What can hang from each mark
zaseb: bevof napo
bevof: gizivor napo nilal zaseb
gizivor: napo nilal zaseb
nilal: bevof napo pezokel refi zaseb
pudob: bevof
refi: nilal
pezokel: nilal

Each row was made from one small tree. Brackets hold a mark, then the marks that hang from it, in alphabetical order. Every link used is in the known rows. Write each row's tree.
Known rows
(nilal bevof napo pezokel refi zaseb):  1.834 -1.582 -0.682 -6.233  1.071 -1.518 -2.438 -1.926  2.229  0.142  1.083  3.946 -6.012  1.541 -4.092 -1.201  0.647  1.522 -2.901 -2.930  2.709  8.019  3.003  2.979 -3.105  0.438  0.950
(nilal (bevof gizivor) napo pezokel refi):  2.379  0.008 -1.842 -7.382  0.581 -4.931 -1.695 -1.035  1.425 -1.343  0.627  1.140 -2.811  1.081 -2.806 -1.761 -0.252 -1.637 -3.335 -3.379 -0.562  2.703  0.162  1.026 -3.829 -0.352 -1.498
(bevof napo (nilal zaseb)):  0.338 -0.325  1.648  1.505  1.318 -0.968  1.276  0.912  1.961  1.801  1.318  0.507  0.234  2.506 -0.731  0.952  0.762 -1.736 -0.335  0.118  0.265  1.980 -0.173  1.267 -0.766  0.815 -4.241
(nilal bevof refi):  1.312 -1.615 -0.719 -4.925  2.220 -3.442 -1.585 -1.019  2.891  0.309  0.613  1.939 -5.633 -0.016 -0.876  0.678  0.786  0.291 -0.248  1.591 -0.037  4.425  0.310  1.962 -0.250 -0.454 -0.716
(pezokel (nilal (bevof gizivor) zaseb)): -0.507  0.409  0.991 -0.985  1.824 -3.177  2.638 -0.563  1.616 -0.081  3.389  3.418 -2.601  0.408 -1.352 -0.711 -0.790 -0.659  0.708 -0.165 -0.129  6.170  0.276  1.912 -0.233  2.250 -1.410
(nilal zaseb):  0.531 -2.190  1.985  1.260  1.524 -1.549  1.441 -1.373  2.870  2.241  4.354  3.890 -2.653  0.025 -0.277  1.806  1.223  3.485  1.938  0.982 -2.875  5.210 -0.118  3.274  1.461  3.278  0.522
(zaseb (bevof gizivor (nilal pezokel)) napo): -1.665  3.024  1.267 -2.832  1.994 -5.842  2.753  2.401  0.287 -3.514  2.171 -0.277  1.794  1.406  0.256 -2.505 -0.606 -0.049 -2.520 -1.604 -2.835 -2.419 -3.197 -0.996  0.566  2.512 -5.366
(pudob (bevof napo (nilal zaseb))):  1.767  0.623  1.950  1.038  0.515 -0.620  0.702  0.491  2.169  4.318  1.981  0.053  0.338  1.610 -0.022  1.849  0.092 -0.581 -1.106  1.121  2.488  3.462 -2.212  0.511  0.136  0.772 -4.773
(bevof nilal):  1.150 -0.125  1.544  0.781  1.624 -3.290  1.245  0.914  2.548 -0.039  3.181  0.736  0.057 -0.601  1.572  0.277 -0.511 -0.340  0.614  2.239 -3.400  0.882 -1.518 -0.343  1.356  1.532 -2.731
(nilal pezokel (zaseb napo)): -0.258 -1.448  1.838 -1.832  1.969  0.446  1.996  0.103  2.624  0.432  5.238  4.315 -3.448  0.119 -1.404  0.410  0.754  5.744  0.065 -1.334 -2.305  5.465  0.291  3.488  1.096  5.221  0.621
(gizivor napo (nilal refi)): -3.745 -0.984  0.033 -0.457  1.719 -2.150 -1.271  1.676  1.152  1.816  0.961 -2.454 -1.203  0.186  2.433  1.764  1.146 -0.257  0.660  1.817 -3.060  1.093 -0.256  2.564 -1.451 -0.197 -2.147
(pudob (bevof napo nilal)):  2.680  0.502  1.172 -0.031  0.731 -2.703  0.216  1.180  2.193  3.472  1.878 -1.422  1.148  0.821  0.758  1.768 -0.242 -1.926 -1.450  2.192  0.750  0.958 -3.677 -0.706  0.793 -0.021 -5.664
(nilal (bevof gizivor) napo pezokel zaseb):  1.352 -0.066 -0.064 -3.751  0.418 -1.983  1.507 -1.361  0.960  0.648  2.989  3.920 -1.257  1.218 -3.494 -1.142 -0.712  1.029 -1.868 -3.736  0.397  5.244  1.699  2.087 -3.313  2.894  0.041
(bevof (zaseb napo)): -1.987 -0.003  1.689 -0.912  2.723 -0.868  3.312  1.814  3.316 -3.024  4.238  1.367 -1.334 -0.578  2.621  1.388  0.905  3.028  1.518  0.955 -3.747  1.694 -0.620  0.768  1.434  5.715 -1.533
(pudob (bevof (gizivor (zaseb napo)))): -0.129  0.093  1.218 -0.089  1.774 -2.641  1.577 -0.802  1.406  0.177  3.283  2.053  0.574  0.890  1.493  1.425 -1.689  0.988 -0.178  1.390 -3.698  0.696 -3.985  0.096  0.397  5.010 -4.306
(pezokel (nilal refi (zaseb (bevof napo)))): -0.297 -0.638  1.006 -2.258  2.053 -6.856 -1.811 -0.615  1.575 -0.910 -0.001  0.942 -4.283  3.149 -2.272 -0.675  2.220 -2.467 -1.663 -0.437  1.122  4.677 -1.416  2.790  0.837 -1.561 -3.528
(gizivor napo zaseb): -2.513 -2.042  0.954  1.863  2.443 -2.366  1.098  0.109  1.942  0.108  2.179  2.182 -0.858  1.406  0.333  1.865 -0.995  0.549  0.834  2.786 -4.180  1.088 -0.621  0.683  0.024  4.962 -1.628
(zaseb bevof napo): -2.079 -1.412  1.348 -2.765  3.560 -6.009  0.947  0.756  1.153 -2.321  2.979  1.478 -1.071  1.603  1.231  0.309  1.198  2.972 -0.410  1.527 -3.248  0.592 -2.826  2.472  3.631  2.699 -2.308
(refi nilal):  1.356 -3.581  1.566  1.144  2.531 -3.464  1.134 -1.516  2.344  0.952  3.924  2.411 -0.391 -0.481 -0.003  1.766 -1.495 -0.204  1.187  3.131 -3.049  1.473 -0.939  1.102  2.749  3.147 -2.299
(pudob (bevof gizivor zaseb)):  1.577  2.918  1.710  0.747 -0.062 -2.888  3.570  0.507  3.026  1.505  3.736 -0.014  1.090 -1.858  1.988  1.892 -0.254  0.607  0.791  0.679 -2.646  0.861 -3.987 -1.863  0.276  3.978 -3.714
(pudob bevof):  2.916 -1.187  1.518 -0.306  0.988 -3.397  0.301 -0.749  2.934  3.735  4.463  1.545 -1.352 -1.469  1.265  2.490 -0.018  2.527  0.687  3.066 -2.347  3.413 -3.859  0.909  2.857  2.089 -1.513
(gizivor napo (zaseb bevof)): -3.447 -0.953  1.139  1.083  2.815 -5.642  0.611  0.091  0.861 -0.923  0.498  1.704 -0.552  2.436 -0.231  0.789 -0.518 -0.026 -0.510  2.635 -2.872 -0.118 -1.627 -0.139  0.806  3.880 -2.690
(pezokel (nilal bevof napo refi)):  0.841 -1.952 -0.833 -5.730  2.564 -6.042 -2.836 -0.969  1.859 -2.767  1.589  1.636 -4.639  1.285 -0.709 -1.252 -0.081 -2.696 -1.695  0.294  0.324  5.842  0.468  2.350 -0.433 -1.243 -1.197
(pezokel nilal):  1.292 -1.599  1.296 -0.394  2.293 -5.826  0.512 -0.046  2.655 -0.783  4.749  2.021 -2.374 -0.982  0.779  0.297  0.019 -0.359  1.312  2.478 -4.373  3.630 -2.260  1.513  2.995  1.827 -1.126
(bevof napo zaseb):  0.710 -0.086  0.918 -0.020  1.408 -2.488  2.177  1.464  3.167 -0.190  1.761 -0.393 -0.229  0.598  0.694  2.118  1.630 -1.365  0.622  0.766 -1.845  0.133 -1.488 -0.107 -0.429  2.802 -3.435

Which tree is each row?
-0.496 -0.498  0.481 -2.159  1.670 -4.230  1.281 -1.157  0.840 -1.473  3.361  3.165 -1.186  1.909 -1.401 -1.227 -0.839 -1.677 -0.523 -1.700  0.125  6.188  1.029  2.724 -1.405  1.790 -1.195 : (pezokel (nilal (bevof gizivor) napo zaseb))
-0.604  0.077  1.431  0.346  0.931 -5.737  1.911 -0.612  0.439  1.450  0.705  0.898  0.688  3.498 -1.850  0.610  1.981 -0.705 -0.562 -1.457 -1.097  0.628 -2.356  2.220 -0.293  1.065 -3.950 : (nilal (zaseb (bevof gizivor napo)))
 2.063 -0.820 -0.724 -5.662  1.063 -0.337 -1.589 -0.713  2.587  2.144 -0.621  2.487 -6.543  1.840 -4.973 -0.071  1.555  0.229 -2.666 -2.110  4.024  6.526  1.900  2.570 -3.162 -0.351 -1.397 : (nilal (bevof napo) pezokel refi zaseb)
 2.871 -1.758 -1.541 -7.724  1.367 -4.075 -3.126 -1.207  2.230 -1.012  1.060  2.212 -4.989  0.451 -2.872 -1.144  0.163 -0.153 -3.213 -1.534  0.687  4.897  1.109  1.703 -2.305 -0.466 -0.058 : (nilal bevof napo pezokel refi)
-1.876 -0.996  0.797  0.195  2.649 -3.179  2.235 -0.540  1.142 -2.894  2.771  2.634  0.610  1.836  1.275  0.691 -1.032  0.253  0.756  0.474 -6.281 -0.935 -2.297  0.894 -0.409  5.613 -3.561 : (bevof (gizivor (zaseb napo)))
 1.879  0.648 -1.140 -6.961  1.125 -2.561 -1.380  0.054  3.097 -3.065  0.636  1.623 -4.871 -0.198 -2.140 -1.341  0.300 -0.507 -2.956 -2.089  1.689  4.508  2.004 -0.403 -3.397  1.232 -0.710 : (nilal (bevof zaseb) napo pezokel refi)
 1.516  3.511  1.001 -1.731  0.602 -1.461  0.872  2.133  4.037 -2.867  1.150 -0.441 -2.623 -1.905  0.124 -1.295  0.119 -1.216 -1.323 -0.688 -0.863  1.304 -0.160 -3.348 -1.617  1.870 -3.509 : (bevof (nilal pezokel refi) zaseb)
 0.044  0.229 -0.629 -3.386  2.512 -5.460 -0.842 -1.221  1.640 -3.371  0.188  2.177 -4.205  1.159 -1.298 -1.479 -1.498 -4.094 -0.796  0.839 -1.093  3.381 -0.764  0.006 -1.888  0.933 -3.704 : (pezokel (nilal (bevof (gizivor zaseb)) refi))
-2.855  2.269  0.660 -0.407  0.898 -6.496  1.858  1.985 -0.691  0.922  1.273 -1.988  2.568  0.309  0.507 -0.451  0.040 -0.785 -1.126 -0.375 -3.583 -2.552 -3.078 -0.027 -1.038  1.268 -3.799 : (zaseb (bevof (gizivor napo (nilal pezokel))))
 0.560  1.895  0.478 -0.862  0.578 -4.640  0.602  0.620  1.889 -1.288  0.862 -1.319  0.239  0.697  1.059 -0.765 -0.036 -2.911 -0.351 -0.571 -3.741 -1.083 -2.267 -0.796 -1.462 -0.461 -4.846 : (bevof gizivor (nilal refi))
 0.212 -4.379  1.882  1.309  2.099 -2.267  0.404 -2.599  1.594  0.663  3.993  3.704  0.107  2.014 -1.243  1.333 -1.248  0.382  0.155  0.374 -0.903  4.353  1.599  3.037  0.884  3.552 -1.244 : (refi (nilal napo zaseb))
-4.044  0.683  0.941 -1.477  2.956 -6.052  1.662  1.423 -0.946 -2.226  1.814 -1.062  2.521  1.613  3.010 -0.144  0.677  0.377 -0.147  0.275 -4.380 -2.375 -3.292  1.919  0.438  2.076 -4.709 : (zaseb (bevof (gizivor nilal)) napo)
-1.822  0.182  0.582 -3.451  3.267 -0.078  3.201  1.584  2.928 -2.766  2.967  2.243 -2.729 -0.393  1.302  0.886 -0.097  2.422  0.581  1.380 -0.038  3.490  1.174  0.468  0.256  4.919 -1.183 : (nilal (bevof (zaseb napo)))
 0.123  1.620  0.138 -2.058  1.727 -0.167  1.463  1.646  2.083  0.105  2.179  1.028 -1.775 -3.025  0.964  0.121 -0.717  0.327  0.104  1.497  0.024  2.723  0.734 -1.103 -2.521  2.999 -1.553 : (gizivor (nilal (bevof zaseb) pezokel))
 0.683  0.321  0.151 -2.388  2.129 -5.511  2.026  0.022  1.633 -1.208  3.265  1.786 -1.714 -0.445 -0.196 -0.717 -1.222 -2.089  0.394  1.115 -2.071  3.280 -1.517  0.687  0.390  1.544 -2.295 : (pezokel (nilal (bevof gizivor)))
-2.654 -0.181  0.666  2.099  1.496 -3.546  2.665  0.105  1.053 -0.304  1.934  0.974  1.430  1.744  0.392  1.195 -1.238 -0.949  0.817  0.678 -5.779 -1.254 -1.814  0.072 -1.473  4.853 -3.251 : (bevof (gizivor napo zaseb))
 1.544 -1.141  0.295 -3.038  2.053 -1.630  1.385 -0.589  2.336 -1.924  2.725  2.905 -0.883 -0.529 -2.199 -0.512 -2.810 -1.366 -2.046  0.024  1.902  3.212  2.276 -1.361 -1.291  4.405 -1.896 : (refi (nilal (bevof zaseb) napo pezokel))
 0.017 -0.028  0.279 -3.046  2.500 -4.514  0.976  0.522  2.289 -3.804  3.314  2.105 -1.987 -0.045  0.286 -0.962 -0.837 -2.115 -0.525  0.662  0.282  5.029  0.884  0.189 -0.282  2.570 -1.353 : (pezokel (nilal (bevof zaseb) napo))
 2.388 -0.075  1.408 -0.470  0.776 -3.664 -0.473  0.039  2.000  1.549  3.604  0.203  1.422  0.100  1.753  0.784 -1.150 -0.429 -1.331  1.716 -0.741  2.436 -2.644 -0.287  1.151  0.820 -3.352 : (pudob (bevof (nilal napo)))
 1.350  1.386  1.044  1.020  0.598 -4.059  0.297 -0.779  0.827 -0.387  1.945  0.630  3.248  1.541  1.268 -0.068 -2.830 -3.079 -1.732  0.525 -2.066 -0.194 -3.257 -2.219 -1.685  2.679 -5.792 : (pudob (bevof (gizivor zaseb) (nilal napo)))
-0.674 -3.517  1.969  0.569  2.429 -5.260 -0.072 -2.699  0.617 -0.188  2.458  3.266  0.605  2.870 -1.732  0.282 -0.849 -0.259 -1.052  0.186  0.228  3.314  0.588  2.451  1.656  2.597 -2.276 : (refi (nilal napo (zaseb bevof)))
 1.474 -0.184  0.559 -3.729  0.807 -4.785 -1.975 -0.812  1.926  1.210 -0.788  1.373 -4.769  2.600 -4.362 -0.569  2.763  0.310 -3.113 -2.322  1.579  3.487 -1.097  2.077 -0.935 -0.774 -2.551 : (nilal pezokel refi (zaseb (bevof napo)))
-0.125 -1.885 -0.033 -4.499  2.336 -3.758 -2.237 -1.685  1.903 -1.754  1.692  3.125 -5.424  2.106 -1.929 -1.250  0.352 -1.274 -1.470 -0.941  2.141  8.634  2.315  3.679 -1.113 -0.378 -0.290 : (pezokel (nilal bevof napo refi zaseb))
 1.378  0.142  0.850 -2.427  0.399 -1.993 -1.819 -0.366  2.385 -0.814  1.770  1.601 -2.466  1.359 -1.878 -1.709  0.303 -0.210 -2.455 -2.669  0.024  4.539  1.357  1.038 -2.252  0.172 -1.659 : (bevof (nilal napo pezokel refi zaseb))
-4.838  1.461  0.294 -0.170  2.281  0.536  2.602  3.175  1.303  0.774  1.392 -1.297 -0.024 -1.068  2.649  1.695 -0.469 -0.112  1.086  2.429  0.250  1.955  1.738 -0.003 -2.439  2.981 -1.913 : (gizivor napo (nilal (bevof zaseb)))
-2.524  2.366  1.405 -1.985  2.521 -0.365  1.593  2.857  3.353 -5.034  1.456 -0.906 -1.852  0.260  2.721 -0.433  0.616 -0.138 -0.387 -0.009 -1.190  0.832  0.205 -1.164 -0.609  2.788 -4.280 : (bevof (nilal refi) (zaseb napo))
-2.832  3.895  1.459  2.092 -0.048 -1.003  3.699  2.693  1.324  2.656  2.701 -3.010  3.295 -1.379  3.721  2.373 -0.742 -0.304  0.721  0.937 -1.952 -0.385 -2.648 -1.537 -1.776  3.562 -4.494 : (pudob (bevof (gizivor napo nilal) zaseb))
-0.791  2.623  1.726 -0.718  1.057 -1.566  4.064  1.442  2.517 -0.240  4.226 -0.119  1.209 -0.822  2.739  1.745 -0.229  1.988  0.398  0.115 -2.595  0.800 -3.495 -0.676  0.711  5.237 -3.897 : (pudob (bevof gizivor (zaseb napo)))
-4.335 -1.019  0.142 -1.919  4.253 -4.470 -3.090 -0.235 -0.205 -4.079 -1.428  0.750 -1.936  2.535  2.168 -0.280  0.226 -0.989 -1.160  2.377 -2.460 -0.279 -1.388  1.276 -1.265  1.632 -5.086 : (gizivor (nilal refi) (zaseb bevof napo))
-0.535  0.199  1.633  0.208  1.392 -3.177  0.068 -0.040  0.592  1.932  2.258  1.927 -1.281 -0.723 -0.173 -0.106  0.949  2.055 -0.352  0.432 -1.254  3.146 -0.876  1.718 -0.323  1.715 -1.551 : (gizivor (nilal pezokel (zaseb bevof)))
-4.448  0.512 -0.188  1.256  1.508 -2.960 -0.198  0.557  0.029 -0.388 -0.615 -1.467  0.987  1.785  1.725  0.881 -0.741 -2.982  0.298  0.586 -4.781 -1.628 -1.092  0.438 -4.239  2.064 -4.654 : (bevof (gizivor napo (nilal refi) zaseb))
-3.301  0.762  1.933  1.140  1.001 -4.829  3.088  0.162  0.572  1.556  1.980  1.029  0.522  2.332 -0.862  0.611  1.144  1.641  0.195 -1.108 -2.092  1.613 -1.323  2.094  0.483  2.734 -1.918 : (nilal (zaseb (bevof (gizivor napo))))
-1.174 -0.171  1.178 -4.924  2.148 -3.248 -0.985 -0.356  1.955 -1.484  1.418  2.802 -5.601  1.773 -2.495 -1.222  2.256  4.020 -2.414 -2.312  0.041  4.769 -0.374  3.064  0.586  1.894 -1.094 : (nilal pezokel refi (zaseb bevof napo))
 0.181 -3.378  0.906 -0.363  2.643 -0.171  1.337 -1.632  1.533  2.371  1.308  3.143 -1.736  2.419 -3.088  1.779 -1.234 -1.291 -0.613  1.326  3.661  4.723  2.247  2.249 -0.249  2.409 -3.012 : (refi (nilal (bevof napo) zaseb))
-0.224  0.916  1.955 -1.121  1.851 -0.502  2.555  1.369  3.374  0.079  4.627  0.948 -1.059 -1.297  2.741  2.295  0.010  3.477  0.454  1.855 -1.279  3.034 -2.644 -0.060  2.207  5.134 -2.450 : (pudob (bevof (zaseb napo)))
-2.478 -1.813  1.247 -1.028  4.112 -5.333  0.200 -0.736  0.937 -3.939  1.504  3.434 -1.488  2.496  0.722  0.044 -0.259  1.334 -0.559  2.421 -3.615  0.275 -2.069  0.931  1.870  4.879 -3.472 : (gizivor (zaseb bevof napo))
-0.486 -0.408  1.556 -1.818  2.190 -6.830 -1.469 -1.185  2.053 -1.363  1.414  2.158 -5.106  1.362 -1.382 -1.068  1.703 -0.456 -0.490  0.179 -0.146  5.785 -1.150  2.497  1.917 -0.435 -1.836 : (pezokel (nilal refi (zaseb bevof)))
-1.950 -1.380  0.555 -0.406  3.397 -0.357 -0.368  0.428  0.754 -2.199  2.564  2.684 -0.865 -0.167  1.737  0.099 -1.379  1.336 -0.139  2.015 -4.334  0.840 -0.828  0.861 -1.651  5.303 -2.901 : (gizivor (nilal pezokel) (zaseb napo))
-4.575  0.744  1.383  3.002  0.701 -1.014  3.126  1.372 -0.085  2.922  2.713 -0.961  2.539  0.776  1.808  1.654  0.246  0.565  1.877 -0.490 -3.884  0.796 -0.227  2.516 -2.408  2.773 -2.368 : (bevof (gizivor napo (nilal zaseb)))
-1.932 -2.121  0.394 -1.034  3.897 -1.578  2.432 -1.405  0.674 -2.562  1.735  3.515  0.024  1.920 -0.794  0.246 -3.797 -1.743 -0.426  1.772 -0.812  0.695  0.649  0.114 -0.627  5.617 -4.648 : (refi (nilal (bevof (gizivor (zaseb napo)))))
 0.845  0.838  0.438  0.014  0.504 -3.752  1.619  0.638  0.757  1.320  3.252 -0.178  1.810 -1.751  1.338  0.189 -0.360 -0.414  0.646 -0.095 -5.858 -1.010 -2.683  0.500 -1.798  1.991 -2.797 : (bevof (gizivor (nilal pezokel)))
-0.045 -1.285  0.035 -2.467  1.490 -0.263 -0.758 -0.633  0.496  1.588  2.506  2.887 -1.530 -0.053 -0.847 -0.259 -0.413  1.175 -1.105 -0.656  1.066  5.958  2.616  2.820 -3.494  1.681 -0.091 : (gizivor (nilal bevof napo pezokel zaseb))
 0.057  0.338  1.309  0.996  0.035 -2.417  0.530 -0.887  0.268  3.810  3.462  0.185  2.607  0.431  2.037  1.683 -0.425  0.332  0.038 -0.345 -1.900  2.780 -2.319  2.036 -1.689  1.660 -3.218 : (pudob (bevof (gizivor (nilal napo zaseb))))
 0.214 -1.397  0.641 -1.866  2.479 -2.429  0.909 -0.131  1.819  0.804  2.108  2.857 -3.629  1.872 -2.291  0.293  0.317 -1.447 -0.300  0.702  2.484  6.772  0.850  2.895 -0.086  1.000 -1.920 : (pezokel (nilal (bevof napo) zaseb))
-2.189 -3.305  1.491 -1.278  3.887  1.253  2.321 -1.222  1.653  0.063  3.332  4.601 -2.537  1.574 -1.519  1.095 -1.848  2.206  0.062  1.509  2.171  5.934  3.046  3.019  1.208  4.918 -1.613 : (refi (nilal bevof (zaseb napo)))
-1.725  1.549  1.059  1.319  0.211 -2.583  1.922  1.510  0.508  4.597  3.132 -2.569  2.974 -0.625  2.956  2.417 -0.811  0.235  0.444  1.516 -2.941  0.040 -3.713  0.585 -0.729  1.823 -3.833 : (pudob (bevof (gizivor napo nilal)))
 0.063 -1.018  1.814  0.979  1.238 -2.022  0.599 -0.358  1.786 -0.285  3.343  2.163  0.575  1.719  0.535 -0.203 -0.172  0.145 -0.138 -0.469 -1.353  3.744  0.981  1.665 -0.439  1.789 -1.697 : (bevof (nilal napo zaseb))
 1.564 -2.038 -1.342 -5.534  2.077 -3.439 -2.107 -0.357  2.305  0.854 -1.224  0.275 -4.579  2.145 -1.858  1.052  1.554 -2.062 -1.526  0.829  1.647  3.029 -0.057  2.199 -1.593 -1.822 -2.815 : (nilal (bevof napo) refi)
-4.735 -0.851 -0.993 -1.252  3.055 -0.610 -2.024  0.359  0.554 -0.222 -1.769  0.088 -2.732  1.540  0.733  1.038 -1.214 -2.130 -0.521  2.915  0.129  2.233  1.898  0.666 -4.223  1.478 -3.210 : (gizivor napo (nilal bevof refi) zaseb)
 1.177 -0.988  0.497 -4.467  0.767 -6.035 -2.969 -1.930  1.530 -0.722  0.792  2.606 -4.120  2.334 -3.565 -1.663  1.998  1.331 -3.369 -3.283  0.359  4.986  0.075  2.591 -1.005 -0.128 -0.446 : (nilal napo pezokel refi (zaseb bevof))
-3.474  0.474  0.401 -1.921  3.400  0.622  2.117  2.146  1.403 -1.839  2.208  0.463 -0.871 -1.187  3.409  1.150 -0.215  1.060  1.049  2.358 -0.466  2.355  1.280  0.815 -1.580  3.635 -2.523 : (gizivor (nilal (bevof (zaseb napo))))
 0.120 -1.230 -1.642 -4.603  1.896 -4.942 -2.224 -2.438  0.912 -3.103 -1.084  2.176 -2.131  3.192 -1.419 -0.846 -1.036 -3.564 -2.092 -1.111 -1.096  1.838  0.605  0.885 -4.339  0.777 -3.016 : (nilal (bevof (gizivor zaseb)) napo refi)
